Every row comes from one small tree of marks. The marks that hang from a mark follow it in brackets, in the order of their numbers. Every link used is in the known rows. Which tree was each row made from?
In the rows, zero is written as 128.
Known rows:
Q957[Q417[Q41 Q178 Q861]]: [116  83 113 115 172 156 155 148 125 145 117 108  99  50  87 127 125 189
 124 106 106 136 134 177 100 122 101 173 140 119 132]
Q957[Q417[Q41[Q362] Q178 Q861[Q391]]]: [111  39  84 136 179 110 149 150 113 117 118  98  86  35  84 143 121 136
 137 136 100 171 141 186  95 130 135 157 144 114 138]
Q65[Q41[Q362[Q178]]]: [103 124 159 113 142 151 153 130 146 108 154 115  98  99 135 148 187 157
 119 162 139 149 173 118 190 146 145 125 153 131 120]
Q861[Q362[Q178] Q417 Q957]: [ 88 112 101 118 141 127  94 131 175 154 111 132 139  81 136 157 127 148
  91 139 134 159  93  82 142 122  86 108 111 141 110]
Q718[Q861[Q362[Q65]]]: [104 180 143 119 151 182 157 114 131 192 101 121 120 102 139 170 157 124
 118  83 144 126 171 166 170 121 105 135 133 126 102]
Q957[Q417[Q861[Q362 Q391]]]: [119  96 100 125 150 125 161 142 141 164 105 149  90  74 123 140 122 141
  88  93 124 159 152 165 119 112 123 150 119 129 119]
Q41[Q65 Q362 Q417]: [ 74 145 112 123 152 117 189 115 151  46 130 170  99  66 148 161 117 140
 170 114 129 158 166 136 169 151 171 110 138  85 146]
Q861[Q362 Q391 Q957[Q417]]: [ 93 106 101 144 151 107 122 145 152 158 124 131  89 100 134 129 109 144
  83 110 148 134 125 123 150 130 125 125 119 151 130]
Q41[Q65 Q417[Q178]]: [ 84 135 140 106 149 134 160 114 151  77 145 175  91  69 131 147  99 165
 167 114 129 143 152 135 143 119 110 140 138 114 149]
Q41[Q65 Q362[Q178] Q417[Q861]]: [ 79 111 120 101 155 129 164  99 150  57 111 145  94  41 115 188 116 129
 204 144 132 189 135 157 137 128 138 121 127 100 129]
Q41[Q362[Q65 Q178] Q417]: [ 73 150 131 109 135 162 137 112 163 113 106 137 101  55 123 182 168 123
 205 111 151 157 183 153 173 144 122 120 121 114 119]
Q65[Q41]: [123 157 169 130 138 168 193 150 143 117 162 143  88 117 137 116 171 195
  85 118 129 118 170 133 181 126 124 131 159 131 137]
Q41[Q65[Q62] Q362[Q178] Q417[Q861]]: [ 79  83 130 119 142 132 171  93 126  31 125 157  89  53 118 158 119 105
 174 177 137 184 120 146 127 137 145 122 149 104 113]
Q957[Q417[Q41]]: [119 136 117 118 154 163 184 150 131 137 117 132 101  81 121 110 130 200
 109  83 129 110 170 145 159 134 139 140 152 112 124]
Q62[Q65[Q41[Q362[Q178] Q417[Q861]]]]: [105  95 122 118 124 128 181 133 154  88 111  95  69  60  76 170 173 132
 160 184 151 173 169 163 140 131 109 127 129 137 138]
Q861[Q417[Q362[Q41 Q178] Q957]]: [101 113 125 148 138 175 103  71 160 132 117  90 123  82 103 138 156 166
 140 138  91 114  93 123 153 108  70 112 113 156 100]
Q391[Q861[Q417[Q41 Q178 Q362] Q957]]: [ 88  72  83 144 176 101 117 161 124 105 125  69 150  37  57 142 158 145
 142 196  99 127  96 137 105 135  72 109 133 125 136]
Q957[Q417[Q362[Q41[Q65] Q178] Q861]]: [127 113 153 104 159 190 146  63 131 128  72  98  98  68 107 148 111 158
 154 131 129 104 113 154 137 109 102 135 144 143  94]
Q957[Q417[Q362]]: [100 146 107 112 158 163 142 147 148 153 134 129 124  89 130 118 171 163
 110  97 131  96 172 147 147 153 137 150 138 111 111]
Q62[Q65[Q41[Q417[Q178]]]]: [111 121 141 123 119 134 173 150 154 111 144 123  66  85  94 130 157 169
 126 155 148 126 184 141 148 121  81 144 140 153 158]
Q861[Q391 Q417[Q41[Q65] Q178[Q362]]]: [133  94 126 115 148 122 159 134 127 117  87 179  87  50 102 157  72 136
  76 146 120 167 109 106 113  71 107 120 152 131 121]
Q62[Q65[Q41[Q362]]]: [121 137 142 142 122 136 192 167 137 109 134  99  97 119 140 135 179 145
  84 154 158 126 204 124 180 161 142 116 171 128 133]
Q861[Q362 Q391]: [105 127 119 137 138 135 160 146 142 135 141 149  87 104 154 143 135 129
  84 101 123 156 167 138 166 123 118 115 143 130 110]
Q957[Q417]: [116 158 135 102 143 161 159 154 146 155 131 158 115  95 151 113 142 194
 110  67 141 107 189 133 166 143 144 159 147 115 126]
Q5[Q957[Q417]]: [ 91 166 124 124 152 172 135 116 147 148 151 149 113 103 140  97 123 186
 123  66 158 118 126 151 162 142 141 144 134 126 137]
Q957[Q417[Q178 Q362 Q861]]: [ 98  92 102 107 176 156 112 145 141 163 134 102 123  59  97 135 167 152
 123 123 108 124 136 178  88 141  97 183 124 119 116]
Q362[Q41 Q65 Q178]: [127 172 205 120 121 233 145  90 137 159  90 104  86  94 143 153 149 165
 163  82 141 102 162 145 202 114  76 116 164 159  93]
Q957[Q417[Q178 Q362[Q41]]]: [108 112 127 124 163 181 115 101 139 157 122  89 104  72 117 119 158 164
 129 109  99  86 144 153 146 143 100 165 142 146 108]
Q861[Q362[Q41 Q178]]: [107 135 156 119 133 191 137  81 149 149 107 104  90  92 152 156 146 152
 117 104 115 138 149 124 200 126  91 115 143 158  80]
Q5[Q957]: [ 82 176 134 143 149 182 145 121 144 121 177 133 106 114 148 114 134 168
 130  77 143 135 112 159 173 142 122 123 150 122 131]
Q65[Q41[Q362[Q178] Q417] Q62]: [ 82  91 139 127 130 135 168 107 142  54 163 145  74  76 108 127 184 131
 135 196 134 162 153 126 171 146 150 124 144 131 122]

Write each row's tree:
[ 60  56  80 155 164  93 111 130 160 109 143 113  60  46  82 170 110 113
 150 149 100 197  72 180  90 109  63 137  92 150 152] | Q41[Q417[Q178 Q861[Q362 Q391 Q957]]]
[128 128  87 122 161 137 148 142 129 140 131 135 123  71 103 142 145 116
 126 134  94 132 137 167 120  95 118 142 147 115 125] | Q718[Q861[Q391 Q417[Q362]]]
[115 105 122  96 144 120 154 160 122 144  95 138 127  20  80 162 161 155
 106 149 110 163 159 124 131 115  99 137 134 124 112] | Q391[Q861[Q417[Q41 Q178[Q362]]]]
[ 93 132  86 130 163 120 125 130 153 161 117 126 145  84 127 155 122 140
  94 124 112 147  94 122 136 118 109 132 115 127 130] | Q718[Q861[Q362 Q417 Q957]]
[ 94  56 131 184 150 138 119  78 133 141 137  78  62  83 103 153 116 137
 119 126  76 167  88 178 125  98  53 134 108 177 121] | Q417[Q178 Q861[Q362[Q41] Q391] Q957]
[ 77  99 132 158 159 150 133 128 132 120 174  89  96  98 103 125 138 189
 129 122 108 133 123 152 143 128  82 132 132 138 133] | Q417[Q41 Q178 Q957]
[ 98 162 152 134 151 236  94  40 145 180  86  76 101  89 101 126 144 144
 171  96 164  82  94 168 171 125  83 119 126 168  95] | Q5[Q957[Q417[Q362[Q41 Q65 Q178]]]]
[107 141 185 135 108 218 161  65 133 103  99 134  61  72 117 133 146 139
 178 115 133 113 142 153 182 113  82 118 156 158  94] | Q362[Q41[Q417] Q65[Q62] Q178]
[107 137 149 154 131 198 102  61 158 160  83  87 126  83  94 150 157 154
 148 124 115  97 100 131 153 102  50 100 109 162  98] | Q861[Q417[Q362[Q41 Q65 Q178] Q957]]
[ 81 135 124 115 162 163  99 116 144 161 164 135 115  90 130 101 120 179
 129  85 154 124 116 149 140 141 120 168 130 137 140] | Q5[Q957[Q417[Q178]]]
[ 80 126 112 138 179 193  87 100 140 186 117  88 125  68  79 132 150 130
 148 106 150 116  79 204  84 133  75 158 106 135 124] | Q5[Q957[Q417[Q178 Q362[Q65] Q861]]]
[135 138 121 128 148 142 206 135 133  81  93 172 127  76 133 129  78 185
  96 111 119 127 128 103 142 101 127  97 164  93 137] | Q861[Q417[Q41[Q65]]]
[124 113 112 124 162 164 192 149 127 136 105 121  98  61 100 123 126 196
 119  86 111 129 144 178 124 124 124 150 144 107 128] | Q957[Q417[Q41 Q861]]
[ 72 105 136 113 133 130 163  92 131  31 137 169  93  72 141 146 121 110
 166 171 151 164 147 113 162 147 161 112 158 108 110] | Q41[Q65[Q62] Q362[Q178] Q417]
[ 99 120 140 142 160 193 122 107 137 130 147  77  98  82 126 135 171 146
 133 121  82 104 135 161 157 141  80 142 159 142 102] | Q417[Q178 Q362[Q41]]
[110 130 106 169 148 142 116 153 154 143 104 122 120  84 103 146 138 116
 115 134 131 111  94 139 115 109  79  94 133 135 136] | Q861[Q391 Q417[Q362[Q65]] Q957]
[125 119 152 114 145 172 139  69 122 162 109  94  66  88 126 168 124 117
 152 123 113 149 146 164 190  86  94 133 153 175  87] | Q718[Q861[Q362[Q41 Q178] Q391]]
[ 99  63  88 156 145 101 128 120 139  93 124 113 106  64  94 149 118 142
 141 160 109 179 115 122 139 108 121  95 125 129 130] | Q861[Q391 Q417[Q41[Q362[Q178]] Q957]]
[118  98 196 133 137 192 160  80 101 108 109 135  65  73 129 146 112 122
  82 147 110 145  86 141 128 111  97 148 174 156  83] | Q417[Q178[Q362[Q41[Q65[Q62]]]] Q861]
[101 151 125 136 168 162 177  90 125 103 118 143 100  97 120 101  61 187
 126  91 168 113  96 140 158 121 149 108 149 118 140] | Q5[Q957[Q417[Q41[Q65]]]]
[ 78 111 153 175 123 137 187 102 143  63 192 155  63 111  94  92 165 180
 108 160 121 128 123 141 160 121 118 121 116 149 150] | Q65[Q41[Q417[Q957]] Q62]
[102 137 135 141 160 139 141 148 121 132 165 105  81 109 124 143 119 140
 154 120 129 132 118 172 160 108 115 140 164 146 143] | Q718[Q861[Q391 Q957]]
[111 103 113 143 146 136 170 147 138 136 129 136  82  83 131 156 134 123
  91 106 106 176 141 173 129 111 103 128 135 127 113] | Q417[Q861[Q362 Q391]]
[ 89 140 114 138 153 152 185 124 165  87 161 130  75  77  87 130 193 162
 130 151 105 123 149 164 155 129 114 122 118 123 142] | Q65[Q41[Q417[Q362]]]
[ 88 104 183 163 134 187 130  38 115  76 142  91  91 127 124 119 128 133
 132 177 136  97  84 119 169 123  91  94 159 167  77] | Q417[Q362[Q41[Q65[Q62]] Q178] Q957]
[111 150 196 114 114 210 140 127 120 141 129 142 104 113 145 128 164 134
 122 121 172 114 163 127 169 130  96 126 178 141  82] | Q362[Q65[Q62] Q178]
[ 94 103  71 163 159 120 149 143 158 124 103 119 128  72 117 140 111 158
  66 130 102 148  80 105 133 126  98  90 120 119 128] | Q861[Q362 Q417[Q41] Q957]
[ 91  98 116 120 157 138  80 137 149 151 136  94  91  93 100 133 139 135
 145 153 158 115 115 138 139 125 104 131 133 160 115] | Q861[Q391 Q957[Q417[Q362[Q178]]]]
[120 107 161 165 149 196 191  80 101  66 118 108  88  94 127 121 126 120
 108 151  97 105  88 163 130 126 107 112 185 127  88] | Q417[Q362[Q41[Q65[Q62]]] Q861]
[ 79  98  86 141 168 129  80 156 162 135 150 106 148  71 109 135 150 144
 105 158 100 123  78 117  99 138  77 134 126 127 134] | Q861[Q417[Q178 Q362] Q957]
[ 93  84 106 127 137  98 142 108 135 130  97 108 145  56  77 156 146 162
 128 166 126 166 139 108 153 108  83  88  93 141 109] | Q391[Q861[Q362[Q178] Q417[Q41 Q957]]]
[107 130 159 177 140 139 153 130 148 150 120 116  70 123 114 145 140 131
  71 146 159 128 113 132 167 106  86  88 125 172 139] | Q861[Q362[Q65[Q41]] Q391 Q957]
[125  99 148 150 138 168 139 130 132 135 127 140 134  89  90 107 186 126
  52 192 125  98 117 115 104 117  75 132 146 139 116] | Q861[Q417[Q178 Q362[Q65[Q41 Q62]]]]
[ 64  86  86 125 166 121 141 137 154  85 150 122  98  26 103 172 159 131
 182 128  85 192 143 189 107 153 118 161 116  97 145] | Q41[Q362 Q417[Q178 Q861]]
[ 79  82 124 146 151 146 153 116 140  73 187 129  76  76  77 104 194 132
 107 202 104 124 125 152 123 136  98 147 135 139 127] | Q65[Q41[Q417[Q178 Q362]] Q62]
[ 64  86 141 156 134 148 136  77 150  74 186 112  71 103  61 111 196 145
 132 212 129 128 101 143 148 120  94 116 104 163 115] | Q65[Q41[Q417[Q362[Q178] Q957]] Q62]
[ 92  91 100 136 182 166 132 111 125 141 137  97  98  59  77 111 105 181
 139 103 125 147  72 193  99 122  99 159 126 129 143] | Q5[Q957[Q417[Q41 Q178 Q861]]]
